Every row comes from one small tree of marks. The marks that hang from a mark follow it in brackets, in alphabetical order. Every link used is in the known rows. Which tree was each row made from?
Known rows:
tubup{tiguma}: -28.5, -22.5, -22.0, 17.1, 4.7, 2.4, -2.3, -19.2, 3.1, 28.2, 17.3, -25.4, 26.3, -15.7, 18.9, -14.6, 17.4, 15.5, 11.0, -14.6, -7.0, 15.4, -15.8
gabig{mada{deto} tubup{tiguma}}: -24.0, -4.2, 8.6, 39.8, 27.1, -0.1, -27.5, -16.2, -7.2, 51.9, 19.9, -14.7, -1.6, -8.0, 8.5, -8.5, 41.6, 15.9, 17.5, -30.2, 11.8, 26.4, -16.4
zunar{tiguma{gabig{mada{deto tubup}}}}: -43.4, -9.3, -4.9, 18.6, -10.9, 16.3, -16.7, -5.3, -7.5, 17.0, 6.1, -28.2, 12.2, -7.3, -7.1, -3.0, 4.4, 29.9, 2.2, -30.9, 20.1, 8.2, -12.5
tubup{tiguma{gabig{mada{deto maki}}}}: -34.5, -18.8, 4.3, 11.5, -6.3, 13.4, -10.4, -19.1, 5.0, 28.1, 12.7, -12.3, 29.1, -20.0, 7.7, -20.5, 15.5, 20.1, 11.1, -33.0, 7.7, 8.6, -21.3
mada{deto gabig maki{tubup}}: -32.2, -12.3, 37.5, 47.1, 6.6, 20.9, 13.4, -5.4, 6.3, 24.0, 24.0, -16.8, 2.1, 18.6, 23.7, 25.4, 31.4, 17.8, 3.2, -36.6, 8.0, -10.5, -9.8
zunar{tiguma{gabig{mada{deto maki} tubup}}}: -42.4, -7.3, 5.8, 19.5, 0.0, 23.9, -12.1, -2.2, -1.7, 26.6, 11.2, -31.1, 19.9, -10.3, 2.1, 1.0, 7.8, 19.5, 6.2, -37.2, 17.8, 7.3, -4.7
tiguma{gabig{mada{deto maki} tubup}}: -32.2, -7.4, 13.1, 17.4, 9.5, 3.5, -33.9, -15.6, -18.4, 25.4, 18.1, -9.6, 10.2, -23.4, -6.9, -2.9, 26.5, 14.6, 15.9, -51.2, 27.1, 15.6, -10.4
maki{gabig}: -15.3, -23.1, -18.5, -0.9, 21.6, -7.1, -26.2, -15.3, -19.0, 15.3, 21.5, -26.5, 19.8, -20.2, -11.8, 6.6, 17.6, 13.8, 8.9, -21.1, 20.0, 21.0, -15.3
tiguma{gabig{mada tubup}}: -22.7, -11.1, -7.8, -0.2, 18.9, -6.4, -42.6, -16.9, -27.4, 22.1, 17.3, -12.9, 15.1, -32.9, -15.2, -17.0, 17.4, 12.7, 19.2, -44.9, 32.3, 19.2, -9.3
gabig{mada{deto tubup}}: -24.9, -1.7, 6.4, 43.8, 1.5, -11.6, -30.9, -23.9, -31.9, 25.9, 9.4, -9.0, -26.6, 3.2, -8.3, 3.6, 41.8, 34.5, 11.0, -27.6, 18.4, 23.7, -25.2
zunar{tiguma{gabig{mada}}}: -33.4, -12.8, -12.0, 2.7, -3.9, 20.3, -12.7, -6.7, -9.2, 16.0, 6.5, -32.7, 26.4, -16.0, -5.7, -7.8, -3.1, 23.1, 7.9, -28.6, 19.2, 4.3, -11.6
deto{tiguma{gabig{mada{maki}}} tubup}: -28.6, -22.5, -12.5, 6.0, 2.9, 35.5, -21.2, -14.2, -4.5, 17.5, -9.4, -42.6, 17.2, -12.0, -18.9, -50.9, -11.2, 40.1, 15.9, -36.2, 16.1, 11.7, -15.8
maki{tiguma{gabig}}: -49.3, -13.9, -49.1, 7.5, -24.8, 6.7, -2.8, -10.5, -3.3, 4.2, 12.2, -21.7, 7.4, -24.4, 3.2, -16.9, 8.0, 1.6, 12.7, -4.6, 21.9, 21.7, -8.4
mada{tiguma tubup}: -37.1, -4.9, -2.9, 49.4, -15.5, -3.8, 0.3, -13.3, -7.0, 22.0, 23.6, -17.2, -9.2, 10.5, 11.0, -11.7, 26.6, 25.6, 3.3, -20.1, 9.6, 28.5, -8.1
tiguma{gabig{mada{maki} tubup}}: -25.7, -10.7, 6.8, 4.4, 15.0, 0.5, -33.3, -18.7, -24.4, 25.2, 17.9, -11.7, 16.6, -29.5, -10.0, -14.7, 20.1, 10.7, 19.8, -51.1, 28.1, 15.6, -5.4
zunar{tiguma{gabig}}: -41.2, -16.5, -20.8, 6.1, -7.1, 19.0, -8.8, -3.4, -2.1, 10.5, 9.8, -37.7, 29.7, -16.6, 1.3, -0.2, -5.2, 20.6, 3.6, -26.1, 12.8, 5.2, -7.0
deto{tubup}: -17.2, -17.9, -25.8, 22.6, 21.8, 9.8, -21.0, -11.5, -14.3, 15.4, 1.4, -38.4, 11.2, -8.4, -5.3, -21.4, 18.1, 29.7, 22.1, -19.5, 8.0, 20.1, -6.7
zunar{tiguma{gabig{mada{maki}}}}: -35.8, -12.1, -0.8, 6.3, -7.5, 25.5, -6.0, -6.9, -7.2, 17.8, 6.7, -31.4, 27.1, -14.4, -0.4, -6.5, -1.6, 21.3, 8.0, -32.8, 16.0, 1.5, -8.7
zunar{tiguma{gabig{mada tubup}}}: -36.1, -10.8, -9.6, 7.9, 6.8, 17.5, -18.9, -3.5, -8.7, 24.8, 11.0, -33.5, 23.5, -16.9, -4.4, -9.3, 1.4, 18.4, 8.9, -32.8, 21.1, 9.9, -4.1
maki{gabig tubup}: -7.4, -27.7, -1.4, 12.9, 46.1, -8.9, -44.8, -13.2, -15.4, 12.5, 21.4, -26.8, 12.6, -9.0, -28.5, -0.7, 20.1, 17.4, 4.1, -27.4, 36.7, 23.6, -9.6
tiguma{gabig{mada{tubup}}}: -27.4, -13.1, -7.1, 1.9, -1.3, -10.2, -39.8, -22.8, -33.1, 11.3, 10.2, -8.3, 6.5, -24.6, -21.9, -19.5, 15.4, 25.9, 13.3, -41.4, 32.3, 16.8, -15.9
tubup{tiguma{gabig}}: -35.7, -25.3, -20.0, 1.9, -2.9, 4.2, -13.0, -17.7, 4.9, 20.6, 16.3, -19.6, 36.8, -26.7, 7.8, -23.2, 6.9, 16.3, 8.6, -26.4, 5.1, 12.2, -15.6

Write each row's tree:
-37.2, -19.5, 30.3, 49.8, 8.2, 24.0, -11.6, -11.5, 11.2, 20.5, 16.6, -30.6, -0.3, 10.8, 1.2, 21.9, 23.8, 26.0, -5.4, -35.1, 10.3, 12.3, -19.5 -> mada{deto{tiguma} maki{gabig tubup}}
-38.1, -0.7, 33.1, 68.7, -15.4, 44.1, 25.5, -1.1, 25.0, 27.5, 14.4, -24.9, 8.6, 19.4, 30.7, 7.5, 33.8, 26.7, 11.4, -26.8, -3.2, 11.2, -14.9 -> mada{deto{tubup} maki tiguma}
-58.4, -13.4, 26.5, 58.4, -19.7, 8.6, -9.2, -15.4, 0.8, 26.7, 16.6, -23.7, -22.7, 16.6, 2.0, 14.1, 30.2, 37.5, -12.8, -38.1, 3.9, 22.7, -14.6 -> mada{deto{tiguma} maki{gabig} tubup}
-29.4, -21.6, -24.9, 0.1, -5.6, 13.6, -21.5, -21.0, -14.3, 12.8, 6.2, -32.2, 14.3, -21.7, -9.8, -21.6, -8.9, 26.1, 8.8, -30.4, 13.7, 10.6, -25.6 -> deto{tiguma{gabig{mada}}}
-38.7, -11.5, -8.8, 9.4, -7.2, 15.0, -16.7, -7.4, -12.5, 16.7, 6.0, -30.1, 17.0, -11.2, -8.9, -11.6, -0.3, 27.2, 4.5, -30.9, 21.0, 8.3, -8.8 -> zunar{tiguma{gabig{mada{tubup}}}}
-40.7, -13.9, 21.6, 29.1, -12.0, -0.2, 16.2, -14.7, -17.0, 29.7, 23.4, -14.6, -5.1, 13.1, 18.9, -6.8, 22.0, 21.1, 3.2, -40.5, 3.7, -0.6, 5.6 -> mada{gabig maki tubup}
-25.0, -2.9, 19.7, 45.8, 1.4, 15.1, -7.8, -19.3, -13.1, 25.9, 8.2, -12.3, -14.5, 5.0, 2.8, 4.0, 39.0, 16.6, 16.8, -22.0, 20.1, 15.3, -21.2 -> gabig{mada{deto maki{tiguma tubup}}}
-14.5, -7.5, 11.0, 20.3, 30.0, 2.6, -28.6, -8.6, -10.1, 37.9, 25.9, -17.4, 8.0, -9.1, -10.8, 1.6, 31.6, 13.3, 12.3, -28.5, 31.7, 27.9, -17.4 -> maki{gabig{mada{deto tiguma} tubup}}
-14.6, -9.2, -0.4, 21.4, 34.7, -4.2, -26.5, -19.5, -16.6, 51.8, 19.5, -18.2, 7.3, -16.5, 4.8, -26.0, 31.3, 10.8, 22.8, -30.2, 13.8, 26.3, -9.5 -> gabig{mada tubup{tiguma}}
-25.0, -8.5, 26.3, 22.5, -15.4, 35.6, 52.5, -3.5, 12.8, 31.7, 30.5, -19.0, 30.6, 11.2, 42.5, -2.7, 9.9, 5.0, 12.8, -28.5, -0.4, -13.4, -6.3 -> mada{gabig maki tiguma}
-13.3, -17.3, -2.1, 8.3, 21.1, 9.5, -33.1, -14.4, -15.9, 24.7, 8.2, -26.5, 7.9, -9.6, -22.9, -6.5, 17.3, 29.4, 11.6, -24.2, 27.5, 20.2, -27.3 -> maki{gabig{mada{deto{tiguma tubup}}}}
-45.2, -14.9, 19.8, 44.7, 1.6, 21.7, -4.3, -10.2, 9.6, 31.5, 21.9, -31.6, 2.0, 2.1, 13.2, 24.8, 26.3, 18.9, -1.9, -35.6, 0.5, 17.1, -15.5 -> mada{deto{tiguma} maki{gabig{tubup}}}
-23.1, -26.9, -4.7, 21.0, 25.5, -0.3, -31.5, -15.8, 0.8, 15.4, 16.6, -22.4, 20.9, -12.1, -8.1, -20.3, 15.0, 19.6, 6.1, -29.5, 21.0, 16.4, -9.9 -> maki{tubup{tiguma{gabig}}}
-45.4, -8.8, 6.8, 21.3, -14.2, 21.9, -10.0, -5.7, -6.1, 19.4, 6.6, -27.7, 13.7, -4.7, -2.8, -1.7, 6.4, 28.6, 2.4, -34.9, 17.5, 6.0, -9.4 -> zunar{tiguma{gabig{mada{deto maki tubup}}}}
-37.9, -17.1, 26.5, 42.1, 4.6, 29.4, -2.8, -6.2, 16.9, 30.8, 10.5, -26.1, 16.1, 4.9, 7.7, 3.4, 31.5, 28.8, 6.7, -32.7, 2.5, 13.8, -13.8 -> mada{deto{tubup{tiguma}} maki{gabig}}
-31.7, -19.1, -21.9, 4.3, 5.0, 10.7, -27.0, -19.0, -13.7, 21.7, 11.0, -33.1, 11.5, -23.0, -8.7, -23.1, -3.6, 21.3, 9.2, -34.6, 15.8, 16.9, -18.3 -> deto{tiguma{gabig{mada tubup}}}
-56.3, -3.2, 12.2, 46.3, -15.4, 25.3, 33.2, 1.9, 16.9, 37.9, 28.9, -18.9, -4.7, 11.5, 40.6, 15.5, 32.1, -1.2, 7.3, -20.9, 4.0, 1.4, 1.0 -> mada{deto gabig{tubup} maki{tiguma}}
-28.2, -24.5, -21.2, 10.3, 13.0, 18.2, -19.7, -9.8, 4.8, 20.8, 0.7, -33.4, 31.1, -15.9, -5.2, -44.9, 7.2, 31.4, 18.1, -25.4, 9.6, 17.1, -7.4 -> deto{tubup{tiguma{gabig}}}
-49.9, 0.7, 36.6, 56.3, -20.3, 31.5, 14.4, -1.7, 21.9, 26.8, 28.7, -12.1, 14.8, 2.7, 29.7, 17.5, 32.0, 12.5, 4.8, -41.9, 6.8, 11.1, -12.2 -> mada{deto maki tiguma{gabig{tubup}}}
-69.4, -3.3, 17.6, 57.6, -40.4, 13.9, 31.0, -4.3, 8.1, 29.4, 21.2, -10.3, -28.1, 26.9, 28.6, 6.4, 34.2, 19.2, -3.7, -21.5, 6.4, 4.9, -1.2 -> mada{deto gabig maki{tiguma} tubup}
-32.9, -13.8, 4.8, 10.9, 1.9, 24.7, -12.5, -5.9, -6.7, 17.1, 6.5, -31.2, 24.9, -9.7, -6.7, -8.3, -0.9, 23.0, 6.4, -35.0, 21.4, 2.2, -7.2 -> zunar{tiguma{gabig{mada{maki{tubup}}}}}
-41.5, -3.2, 3.4, 42.3, -22.0, 19.2, 0.0, -3.2, 14.9, 11.1, 23.6, -13.7, 14.3, -3.8, 16.7, 15.9, 23.1, 21.2, 4.3, -24.4, 13.6, 13.3, -26.9 -> mada{deto tiguma{gabig}}
-27.1, -1.6, 11.4, 40.8, -4.7, 24.5, -2.5, -16.1, -10.8, 28.7, 1.0, -17.6, -10.6, 3.3, 4.0, -8.2, 34.8, 21.7, 22.3, -20.0, 14.5, 15.3, -20.3 -> gabig{mada{deto{tubup} maki{tiguma}}}
-38.9, -12.6, -16.9, 26.7, 0.0, 8.3, -25.7, -10.0, -2.4, 6.7, 8.4, -15.6, -7.8, -8.9, -17.6, -21.8, 17.7, 9.7, 10.4, -12.0, 44.6, 23.1, -11.6 -> maki{tiguma{gabig{mada{deto}}} tubup}
-44.2, -7.5, -1.4, 33.8, -22.8, -2.1, -9.5, -11.1, -5.5, 14.6, 22.7, -11.4, 1.5, -1.3, -0.4, -20.6, 16.9, 26.9, 1.1, -32.4, 21.3, 25.1, -8.2 -> mada{tiguma{gabig} tubup}
-43.1, -10.3, -1.5, 19.9, -4.0, 20.4, 33.9, -3.1, 3.9, 37.7, 28.3, -23.7, 8.5, 0.0, 34.3, -9.1, 17.9, -9.1, 14.5, -21.5, 6.3, 1.3, 11.6 -> mada{gabig{tubup} maki{tiguma}}
-48.2, -7.9, 2.9, 45.9, -12.8, -8.5, -4.1, -8.3, -9.8, 23.2, 22.3, -12.0, -22.5, 18.2, 12.4, 14.0, 33.1, 32.9, -3.4, -26.9, 10.5, 7.1, -11.8 -> mada{deto gabig tubup}
-62.7, -10.3, -2.2, 37.7, -34.4, 1.2, 3.6, -16.7, -9.9, 17.1, 14.1, -14.0, -14.9, -0.9, 6.2, -16.8, 25.1, 14.9, 3.2, -28.1, 13.0, 24.4, 5.4 -> mada{maki{tiguma{gabig}} tubup}
-32.8, -3.8, 30.9, 49.6, -7.2, 3.9, -11.4, -24.4, -15.5, 38.0, 9.5, -6.3, -15.8, 7.7, 5.9, -4.7, 42.8, 32.2, 9.5, -35.1, 7.5, 17.7, -21.0 -> gabig{mada{deto maki tubup{tiguma}}}
-9.3, 1.6, 6.5, 30.6, 28.3, 3.5, -16.7, -13.5, -18.5, 45.1, 24.3, -17.5, 1.8, -8.4, 6.1, -15.8, 32.0, 8.1, 24.3, -29.3, 21.1, 26.8, -10.2 -> gabig{mada{tiguma} tubup}
-18.8, -7.2, -3.0, 30.3, 3.8, 7.9, -20.2, -22.5, -20.8, 24.2, 6.5, -21.4, -9.2, -4.5, -0.4, 5.3, 24.8, 29.0, 14.3, -21.4, 11.1, 14.3, -34.6 -> gabig{mada{deto{tiguma}}}
-29.5, -4.7, 2.7, 43.6, -4.1, -3.2, -27.6, -24.4, -26.3, 27.0, 6.4, -16.9, -27.5, 5.5, -7.9, -3.1, 30.7, 38.7, 7.1, -26.2, 14.4, 22.7, -28.6 -> gabig{mada{deto{tiguma} tubup}}
